Each row was made from one small tree. The marks that hang from a mark follow it in brackets, in alphabetical order. Every link used is in the known rows. Write each row's tree.
Known rows
laka(ruve tapug varu(lemot)): [  8  -3  -7   4   9  14   9  -5  -8  -6  18 -13   8   2   3  11   5   8
   0  22   4  -6  -8]
gufo(laka(tapug varu) vegi): [ 19 -12 -15  42   3  13   5  -7   1  -8  -5 -19  -2  -3   2   2  13   8
   2   2  -9  -2 -11]
tapug(vegi(deta ruve)): [ -4  -4  15   7   9  -2  -4   6   1  -3   4 -10 -12  10   7   4   2   3
  -1  -5 -10   0   0]
tapug(vegi(monom ruve)): [  7  -6   8   4  -4   3 -11   8   9  -3  -4   0  -5   1   0   9   2   6
   2   0 -10 -17   7]
kado(deta): [-10   3   7  -1   3  -4  -6   0  -5   3   2 -12   2  -4  -8  -1  -3  -1
  -1   1  -3   9  -8]
tapug(laka(ruve)): [ -1  -5  -1   8   1  -2   7  -5 -10  -5   4   3  10   3  -2   0  -1   1
   2   9   0  -2   0]
laka(tapug): [  8   1  -1   9  -2   7   6  -1   3   1   8  -3 -11  -6   2   1   8   2
   0   0   9  -2  -8]
gufo(laka tumutef(deta) vegi(ruve)): [  5  -2   4  46  14   6 -14  -5  -5  -7  -7 -20  16   1 -10   8   9   5
   5 -17  -6  -6 -13]
deta(vegi(monom)): [ 12  -8   9   5 -10   4 -10   0   1   4  -7   5  -6  -6 -10   1  -3   3
   0  -4 -12  -6   9]
varu(laka(ruve tapug) lemot(gufo)): [  8   0 -21  14  14  24  11   0  -4  -5  17 -16   4   0   8  18   1   7
   6  25  18   4 -10]
varu(laka(ruve tapug) lemot(gufo(tumutef vegi(deta)))): [ 15  -3  -8  36  34  22   5 -12 -11  -1  13 -35  -3  -3  16  15   1   6
   9  14  18   1 -17]
deta(vegi(monom ruve)): [ 14  -9  14  14  -8   5 -11   5   4   0  -4  10   0  -1 -12  12  -1   4
  -1  -7 -12  -9   8]
lemot(gufo varu(laka(tapug))): [ 27   6 -19  14  13  18  19   3  -4  -4   3 -14  -1  -8  29  13   8   4
   1  20  19  10  -8]
gufo(laka(ruve tapug varu(lemot)) tumutef): [ 16   7 -16  30  18  20   6 -11 -15 -10  13 -13  26   3   0  16   5   9
   5  24   3  -4 -14]
gufo(laka(ruve tapug varu) tumutef vegi): [ 26  -3 -11  48  20  14   3 -17  -8  -7   4 -18  10  -4   5   5  10  10
   6   8   3  -7 -19]
laka(ruve): [-2  2  1 -2  8 -1  1 -3 -2  0  8  0  6  4  0  0 -1  3  2  4  3 -1 -2]
deta(vegi(ruve)): [  8 -11   9  12  -3   4  -5   5  -5  -1   3   8  -7   4  -8   8  -2   2
  -3  -9  -1   2   1]
tumutef(deta): [ -8   4  10   2   2  -3  -4  -1  -3   0   2 -12   5  -3  -5  -4   5   1
  -2  -7  -8   1  -5]
gufo(laka(tapug) tumutef vegi(monom ruve)): [ 27  -3  -2  55   6  16  -9  -5   9  -4  -8  -8   7  -8  -7  16  13   8
   9  -7   1 -20  -9]
laka(ruve tapug(vegi(deta monom)) varu(lemot(gufo))): [  7   3  -5  -1  18  14   8  -1  -4  -4  11 -35  -8  -2  26  15   4  13
   2  28  -1  -9  -2]
tapug(laka(varu)): [  8  -9  -3  15  -3  -2   8  -6 -12  -9  -3   0  13  -1   5   4   2   0
  -5  15 -12   0   1]
tapug(vegi): [  1  -5  -1  -8  -1   3  -4   3  -2  -1   0  -7 -18   1   5  -7  -2   4
   1   0   0  -3   1]
lemot(varu(laka(tapug(vegi)))): [ 28  -5  -9  13   5  18   9   2  -5  -5   5 -13 -13  -4  18  -1   7   6
   0  15   3   2  -6]

Write each row's tree
[ -8   6 -30   4  13  16   8   4  -8  -8   2 -17  15   9   4  15  -3   7
   9  17  10   5   0]  varu(lemot(gufo(laka(ruve))))
[ 10  26 -15  12  30   7   9  -4 -21  -6  -1 -26  28  -3  23  10   7   5
   6  11  14   8 -11]  lemot(gufo(laka(ruve) tumutef(deta)) varu)
[  4  -1 -17  29  17  20   5  -1   5  -3  -3 -38  -1   0   6  14   8  11
  12   9   1  -7  -3]  varu(lemot(gufo(laka(ruve tapug) vegi(deta monom))))
[ 14   0 -28  28  23  26   7  -6 -13  -5   4 -30  -2  -4   9  15   3  10
  13  10  29  -6 -15]  varu(lemot(gufo(laka(ruve tapug) tumutef vegi)))
[ 10  -6  -8   5   4   5  -3   1   7   2 -16 -18 -11 -11  13   8   2   5
   5  -2   8 -12   4]  lemot(gufo(vegi(monom)))
[  8  14  -6   7  27  14   9 -10 -20  -5  19 -32  13 -10  18  18   7   9
   0  21  20  -4 -20]  laka(ruve tapug varu(lemot(gufo(tumutef(deta)))))
[  0  -7  19  13  -2   1  -9   3  -7  -1   5  -4  -1   1 -14   4   3   3
  -5 -16  -9   3  -4]  tumutef(deta(vegi(ruve)))
[ 12  11   2  32   2  13 -10  -5   0  -2  -2 -21   2 -13  -5  -1  13   9
   6  -1  -9 -14 -10]  gufo(laka(tapug(vegi(monom))) tumutef(deta))
[ 11   9 -26  26  15  12  18  -4  -3  -9   8 -15  11  -1  18  14  11  10
   4  21   8   7 -13]  lemot(gufo(laka(ruve tapug varu)))
[ 10  -1   4  11  17  13  -5  -1 -27  -6   7 -21  11  -3   8  25  -1   6
  -5   7   7   2  -9]  laka(varu(lemot(gufo(tumutef(deta(vegi(ruve)))))))
[ 14  13 -10  34  15  12   4 -10  -6  -3  11  -3  13  -1  -2   6   7   6
   8   7  11  -1 -16]  gufo(laka(ruve tapug) tumutef)
[  9 -14 -15  26   6  14  -7  -6  -1 -11 -10 -22  25   6  -8  12   2  11
   8  16 -23 -14   5]  gufo(laka(ruve varu(lemot)) vegi(monom))
[ 16 -18 -17  33  10  27   4   5   2  -7   6 -23 -10  -2   7  24   5   8
   5   8  17  -4 -11]  varu(laka(tapug) lemot(gufo(vegi(ruve))))
[ -5  -9   8   8   1  -3   3  -1 -11  -4  -2 -13 -14   4   7  -9  -1  -1
  -1   3 -13   2   4]  tapug(laka vegi(deta))
[ -2 -11  -6   7  13   7  10   6 -19 -14   2 -26  -1   9  23  21  -1   5
  -3  22  -6   1   3]  tapug(laka(varu(lemot(gufo))) vegi(deta ruve))
[ 11  -9  -7  31  19  21   3  -5   5  -1   4 -34  -2  -3   9  17   4   9
   9  16   0  -7  -5]  varu(laka(ruve tapug) lemot(gufo(vegi(deta monom))))
[ -2  -8  17  10  -1   0 -12   5 -10   2   6  -4  -5   0 -17   6  -4   1
  -4  -8  -5  11  -7]  kado(deta(vegi(ruve)))
[  8 -15  -4   7  -4   1   4  -3 -15 -10  -3  -7  -5   0  10  -3   0   4
  -4  15 -13  -3   2]  tapug(laka(varu) vegi)
[ 10   1 -20  -1   8  17  15   1  -8  -6   9 -21  -4  -6  19  18   5   6
  -1  23  17   0  -7]  laka(tapug varu(lemot(gufo)))
[ 20   0   3  17  21  12  11  -3  -6  -3  14 -21  -6   5  22  -2   7   7
   2  17  -4   7  -8]  lemot(varu(laka(ruve tapug(vegi(deta)))))
[  3  -3  18   7  -9   1 -13  -2  -2   4  -5  -7   0  -9 -15  -3   2   4
  -2 -10 -20  -5   5]  tumutef(deta(vegi(monom)))
[ 12   3  -8  30  18  19   2  -7 -16  -9   7 -28   2   4   9   7   5   8
   3  18 -10   0 -11]  gufo(laka(tapug(vegi(deta)) varu(lemot)) tumutef)
[ 15 -11 -19  23  20  22  -4  -6 -13  -4  -4 -24   1  -5  10  16  -7   4
   7  12  17  -2  -7]  varu(laka lemot(gufo(tumutef vegi)))
[  9  -5  -8   5   2  15   8  -2  -6  -5  10 -13   2  -2   3  11   6   5
  -3  18   1  -4  -6]  laka(tapug varu(lemot))
